Every row comes from one small tree of marks. Brackets hold a mark, then the marks that hang from it, in the order of their numbers. Every link used is in the known rows. Which tree was each row made from?
Known rows:
[j13 [j150 [j4 j397 j877]] j161]: [ 23.9  11.2  15.2   0.5 -13.6 -12.3  34.8  -9.4  43.4  14.8  -1.3 -31.0
 -25.5  21.4 -38.9  -1.0  -2.1 -13.6  -7.1  26.6  22.1 -24.1  72.0]
[j161 [j13 [j150 j4]]]: [ 14.1  21.3  12.1 -12.4   3.4  25.3  26.0 -22.6  28.2   8.8  10.9  -5.0
   7.9   3.7 -10.9  -0.1  -0.7  -4.3  -5.2  15.5   3.6 -34.1  50.3]
[j361 j149 [j397 [j4 j150] j617]]: [  2.1 -19.7 -10.3 -32.7   2.2  28.0  12.0  33.3  25.0  -5.7  26.6   8.4
   7.6  -1.8 -23.4   7.7   9.1 -29.6  33.7 -13.2  -7.9 -14.1  47.4]
[j150 [j4 j877]]: [ 17.0  13.1  10.8  -2.8   6.1   5.6  41.2 -10.2  34.3   7.6  15.0  -5.7
 -15.3   6.4 -30.9   1.9   2.1   9.1  -0.5  21.2  15.4 -22.4  50.8]
[j361 j149 [j397 [j4 j150 j877] j617]]: [  2.6 -24.3 -15.3 -35.0   5.9  16.9  14.9  33.9  33.9  -4.0  20.1   7.9
  -4.3  -4.6 -41.8   6.2   7.5 -28.6  27.4  -7.7  -9.8 -12.2  50.3]
[j150 j4]: [ 16.3  19.6  16.4  -0.2   1.7  17.1  38.1 -10.7  24.2   5.6  22.3  -5.2
  -2.7   9.2 -11.0   5.1   3.9   8.8   6.5  15.0  17.7 -24.7  47.8]
[j617 [j397 [j4 j150 j877] j361]]: [ 23.1 -26.0   2.0 -19.2  -4.9  23.1  27.2  -1.3  29.7   9.0   7.0  16.7
  -7.8  -1.0 -47.4 -26.2   8.4  -4.3  12.7  30.4 -13.4  -4.4  48.1]
[j877 [j161 [j13 [j150 j4]]]]: [ 24.8  17.8   9.6 -12.2   3.0  20.9  23.0 -22.9  28.6  -0.2   6.2  -7.7
   1.8  -1.9  -2.4 -17.9 -11.4 -13.0   6.6  11.1   8.7 -24.7  31.3]
[j4 j397]: [ 14.3  15.5  14.1  -5.7   4.0  29.5  48.1  -6.3  28.7  17.0  15.9 -20.9
 -11.7   6.6 -26.0   8.9 -15.0   1.5   7.9  18.3  24.2 -15.8  50.6]
[j617 [j397 [j4 j150 j877]]]: [ 18.1 -22.9   2.2 -25.3   4.7   9.0  40.1   3.2  30.2  20.8   6.1  -0.9
 -19.7   3.6 -37.6 -10.9   5.8   0.9  18.7  26.1 -13.2 -11.0  45.1]
[j4 j150 [j397 j361] j877]: [ 21.1  10.0   2.0  -6.1   2.1  24.3  30.8 -12.5  46.4  11.0  16.7  -4.6
 -26.0  -0.9 -59.3  -2.2  -2.6   0.5  -0.2  27.5   8.2   0.8  59.3]
[j4 j150 [j397 [j361 j149]] j877]: [ 18.5   5.5  -4.4 -11.4   9.5  22.8  23.8  -3.4  47.3  10.1  28.9  -6.3
 -23.3  -4.6 -59.2   5.2   0.8  -0.9  12.3  21.0   4.2   3.7  60.7]
[j617 j397]: [ 11.2 -13.8  15.8  -9.9  -1.6  29.7  46.1  -1.9  18.2  27.7  13.6  -6.2
   0.5   5.6 -20.9 -11.6  -4.8   5.2  18.7  32.5   5.6 -13.3  42.8]
[j161 [j13 [j150 [j4 [j397 j617]]]]]: [ 18.2  13.7   8.9  -3.7  -3.5  29.2  15.9  -9.7  33.8   1.6  19.3 -14.6
   5.7   9.5 -16.1  16.0  -2.9 -16.5  -3.7  13.7   7.6 -30.0  47.7]
[j161 [j13 j150]]: [  5.2  15.8  10.1 -16.6   5.9  32.6  32.3 -22.9  27.0  14.8   0.9  -3.2
  13.6  -5.2 -16.6 -12.7 -11.1  -7.1  -0.2  13.9   2.0 -28.7  52.9]
[j361 j149 [j397 j4]]: [  5.7 -11.4  -0.2 -40.2   6.5  31.2  29.8  24.3  18.2   4.7  15.8   6.7
   4.1  -2.2 -24.7  -2.4  -2.5 -20.0  22.2  -5.6   6.0 -23.9  47.0]
[j617 [j397 [j4 j877] [j361 j149]]]: [ 19.5 -33.9   1.8 -22.0  -1.4  25.7  24.7   9.1  24.6   6.3  12.4  16.1
   3.0  -4.7 -46.8 -25.1   2.2  -8.2  19.7  24.4  -6.4  -8.9  47.4]
[j4 j150 [j397 j617] [j877 [j161 j13]]]: [ 20.6   4.2  -9.2 -11.6  11.2  13.4  18.7  -7.1  47.8   1.0  12.6 -22.5
 -27.7  -9.5 -37.1  -1.6 -14.7 -14.3   9.4  17.4   1.6  -3.5  31.9]
[j877 [j4 j150]]: [  7.0  18.8   4.2  -3.1  11.7  -7.0  32.3  -6.4  39.1   3.4  18.0   2.8
  -4.6  -2.6 -10.8 -14.1  14.1   6.6  18.5  12.5   3.8  -9.1  45.4]
[j13 [j150 j4]]: [ 17.4  15.7  16.8   1.2  -5.2  16.1  35.0 -11.2  30.6   8.0  15.4  -4.1
   4.8  16.0 -13.3   7.2   4.2  -6.4   9.1   7.5  12.2 -25.4  56.4]
[j4 j150 [j397 j617] [j877 j161]]: [ 22.3  -1.0  -5.6  -1.6   5.4   7.1  27.4   1.8  48.1   1.1  15.7 -22.2
 -30.3  -1.3 -38.8   2.9 -10.9 -15.1  20.8  12.1   8.9   4.5  37.1]

Write each row's tree:
[ 13.2  -9.9  -3.0   3.0  -3.0  29.4  16.8   9.4  41.3  -5.8  25.4  -2.4
   0.4  -4.6 -56.1   1.5  -7.9 -16.1  12.7  14.1  14.9  -1.6  55.8]
[j4 [j397 [j361 j149] j617] j877]
[ 24.8 -20.8  -3.3 -34.8  10.5  11.5  28.9  -6.5  29.7  13.8  -0.1  -3.4
 -22.0  -7.4 -28.7 -26.9  -4.7  -6.1  14.9  29.1 -16.7 -12.0  26.7]
[j617 [j397 [j4 j150 [j877 [j161 j13]]]]]
[ 21.7  17.5   8.5 -14.7   4.9  18.2  28.8 -18.2  41.1  13.8   9.7 -16.8
 -15.1   6.7 -33.2  12.9  -6.1  -5.9 -14.7  24.1   8.6 -30.1  50.7]
[j161 [j13 [j150 [j4 j397 j877]]]]
[ 37.8   6.8  11.4   3.0 -11.8  15.5  24.3 -10.9  44.9  -3.1  12.3  -5.9
 -14.6  12.0 -38.3  -3.4  -7.3 -20.8   0.4  16.8  19.7 -10.9  46.8]
[j13 [j150 [j4 [j397 j361] [j877 j161]]]]
[ 16.3  21.9  -2.3 -15.1  18.2  -5.0  17.4 -16.8  38.4  -5.9  10.6  -0.6
  -6.8 -17.2   1.9 -35.6   1.0  -2.4  15.0  14.5  -0.4 -10.1  20.4]
[j877 [j4 j150] [j161 j13]]
[ 15.9   9.3   1.6  11.1  -5.3   9.9   8.9   4.8  45.4 -14.9  28.3   5.8
   2.5   1.0 -25.5  -6.6  13.9 -11.9  14.4  12.6   8.6   1.7  45.2]
[j877 [j4 j150 [j397 j361 j617]]]
[ 15.8  15.7  18.8   2.9 -16.7  -3.8  32.4 -13.9  29.2   9.3  -0.3 -18.3
   0.3  17.7 -14.5 -14.3   3.9 -11.3   3.6  17.5  16.2 -28.4  70.5]
[j13 [j150 j4] j161]
[ 10.3 -15.7 -14.1  -8.7   0.2  18.8   2.5  10.8  37.4 -23.1  20.4  22.3
  11.7 -12.2 -45.4 -14.5  11.3 -19.2  27.0  -5.2 -14.0  -3.0  56.5]
[j397 [j4 j150 j877] [j361 j149] j617]
[ 17.6 -26.9   7.6 -22.5   1.6  13.7  44.9   4.6  24.3  18.9  -0.3   0.6
 -11.3   3.4 -36.6 -17.1  -3.9  -1.7  13.6  27.4  -2.3 -17.6  43.4]
[j617 [j397 [j4 j877]]]
[ 13.9   5.1  -4.8   6.6   0.9   7.7   2.3  12.1  46.1 -15.5  39.2   4.5
   4.5  -2.7 -25.5  -0.6  16.6 -13.3  25.9   7.2   5.4   4.0  46.7]
[j877 [j4 j150 [j397 [j361 j149] j617]]]
[  3.3  -5.7   0.7   7.0  -6.9  42.1   9.5   5.7  23.6 -15.5  28.3  16.1
  34.6  -9.6 -26.8 -15.0   0.3 -14.1  27.3   1.2   7.0  -4.9  54.0]
[j397 [j361 j149] j617]
[ 14.1   8.0   1.1 -17.9  15.0  14.4  36.8 -20.5  33.6   7.1  -5.1  -7.3
 -11.5 -17.7 -29.6 -32.6 -22.7  -1.5   1.5  21.7   8.9 -16.8  32.3]
[j4 [j877 [j161 j13]]]
[ 20.6  -2.3   1.4 -18.9   9.1   4.2  41.1  -5.2  29.9  -5.7  -9.1   1.2
 -11.8  -7.4 -28.2 -29.2 -15.3 -10.7  14.5   3.2   8.0 -17.1  35.4]
[j397 [j4 [j877 j161]]]
[ 16.9  -9.7  -9.9 -10.0   4.6   0.6  21.2   4.9  37.8 -17.4   2.2   3.0
  -8.4  -7.3 -27.2 -18.3  -2.8 -20.0  27.5  -5.6  -6.6  -6.4  35.8]
[j397 [j4 j150 [j877 j161]] j617]
[ 13.5  -1.2   2.5 -15.3   1.0  34.7  19.8  -0.5  19.8 -14.4  16.1  20.9
  21.2  -9.3 -26.3 -22.7   0.8  -9.6  21.4  -2.0   3.4 -15.0  53.3]
[j397 j4 [j361 j149]]
[ 25.4  15.6  11.9  -3.4   4.5   8.3  41.7  -5.2  40.0  11.2  20.9 -20.1
 -30.2  13.3 -38.5  20.1  -2.7   6.4  -5.6  24.9  23.1 -20.5  49.3]
[j150 [j4 j397 j877]]
[ 25.9  10.6   8.7  -2.4   5.6   0.8  36.4 -11.3  35.0  -0.6  11.4  -8.5
 -19.8   2.4 -23.3 -10.6  -5.2   2.2   7.2  17.3  18.5 -16.2  35.4]
[j150 [j4 [j877 j161]]]
[ 21.4  -1.3  -1.2 -27.0   8.4   9.3  30.6 -13.7  33.5  -4.0 -16.0   1.8
  -5.0  -9.7 -27.0 -31.1 -17.4 -20.7   5.7   4.6  -1.5 -24.9  36.9]
[j397 [j4 [j877 [j161 [j13 j150]]]]]
[ 14.0   2.2  -3.5   1.9  -2.6  37.6   8.0   6.0  36.9  -5.8  40.8  -3.5
   3.4  -0.9 -35.1  12.1   4.9 -13.4  26.6   6.5   3.3   4.5  55.2]
[j4 j150 [j397 [j361 j149] j617]]
[ 23.7  -1.5   1.9   6.7  -5.5  20.6  11.7   8.5  41.4 -11.5  36.3  -4.1
  -6.6   6.6 -45.2  15.5   5.4 -10.1   6.7  15.5  17.2  -9.6  52.3]
[j150 [j4 [j397 [j361 j149] j617] j877]]
[ 29.1  20.4  -1.2 -10.3   7.8  10.8   5.9 -16.6  44.2 -12.7  16.5  -0.4
 -11.2 -14.2 -14.0 -31.5  -1.5  -9.9   4.8  22.8   6.7  -1.9  22.5]
[j877 [j4 j150 [j397 j361]] [j161 j13]]
[ 15.1   1.7   9.8  11.3 -13.4  44.7  20.6   0.7  29.7  -7.5  20.4  -0.3
  12.5   2.4 -34.0  -3.2  -9.8 -15.5   7.9  14.3  20.5  -6.5  50.8]
[j4 [j397 j361 j617]]
[ 16.7   8.6   8.3  -5.0   0.4  42.3  25.9  -2.6  28.4   4.2  29.1  -4.2
   2.5  -1.3 -36.0   0.5  -8.4  -4.9  14.1  15.0  19.9  -7.0  54.9]
[j4 [j397 [j361 j149]]]
[ -3.9 -15.8  -1.3 -19.6  -0.9  38.4  20.9  29.1  21.8   3.5  27.5   2.1
  16.5  -2.9 -25.2   5.0  -2.5 -24.4  27.4  -2.5   9.7 -14.7  48.1]
[j361 j149 [j397 j617]]
[ 35.2   0.0   5.7  12.0 -11.5  17.7  13.5  -0.4  41.4 -18.9  21.0  -4.5
 -12.5   5.7 -37.3  -3.5  -6.0 -16.7   2.7  18.8  24.2  -5.7  34.6]
[j150 [j4 [j397 j361 j617] [j877 j161]]]
[ 21.2  22.2  12.8 -12.9   2.5  27.3  25.9 -18.6  33.2  12.2  15.2 -17.0
  -4.5   9.3 -17.1  14.6  -5.3  -7.7  -8.7  19.5  10.2 -31.8  48.6]
[j161 [j13 [j150 [j4 j397]]]]
[ 16.7 -13.3  -6.5 -15.1   0.5  10.4  16.2  -1.4  35.0 -18.6 -11.5   4.7
   8.8  -9.7 -25.4 -26.4 -14.8 -33.6  12.7  -5.1  -5.2 -21.8  34.5]
[j397 [j4 [j877 [j161 [j13 j150]]]] j617]
[ 29.8  11.6  -3.7 -16.5   8.2  26.8  18.5 -22.4  46.5   2.6   9.4  -7.5
 -28.1 -14.1 -47.9 -20.9 -14.4  -7.8  -3.2  30.2   3.8   0.6  36.8]
[j4 j150 [j397 j361] [j877 [j161 j13]]]
[  9.1 -13.3  -2.9  -3.4  -7.4  36.6   5.0  12.1  20.4 -28.1  20.4  24.0
  34.9  -9.2 -24.9 -18.5   3.1 -22.5  28.5 -10.4  -0.2 -11.7  50.9]
[j397 j4 [j361 j149] j617]
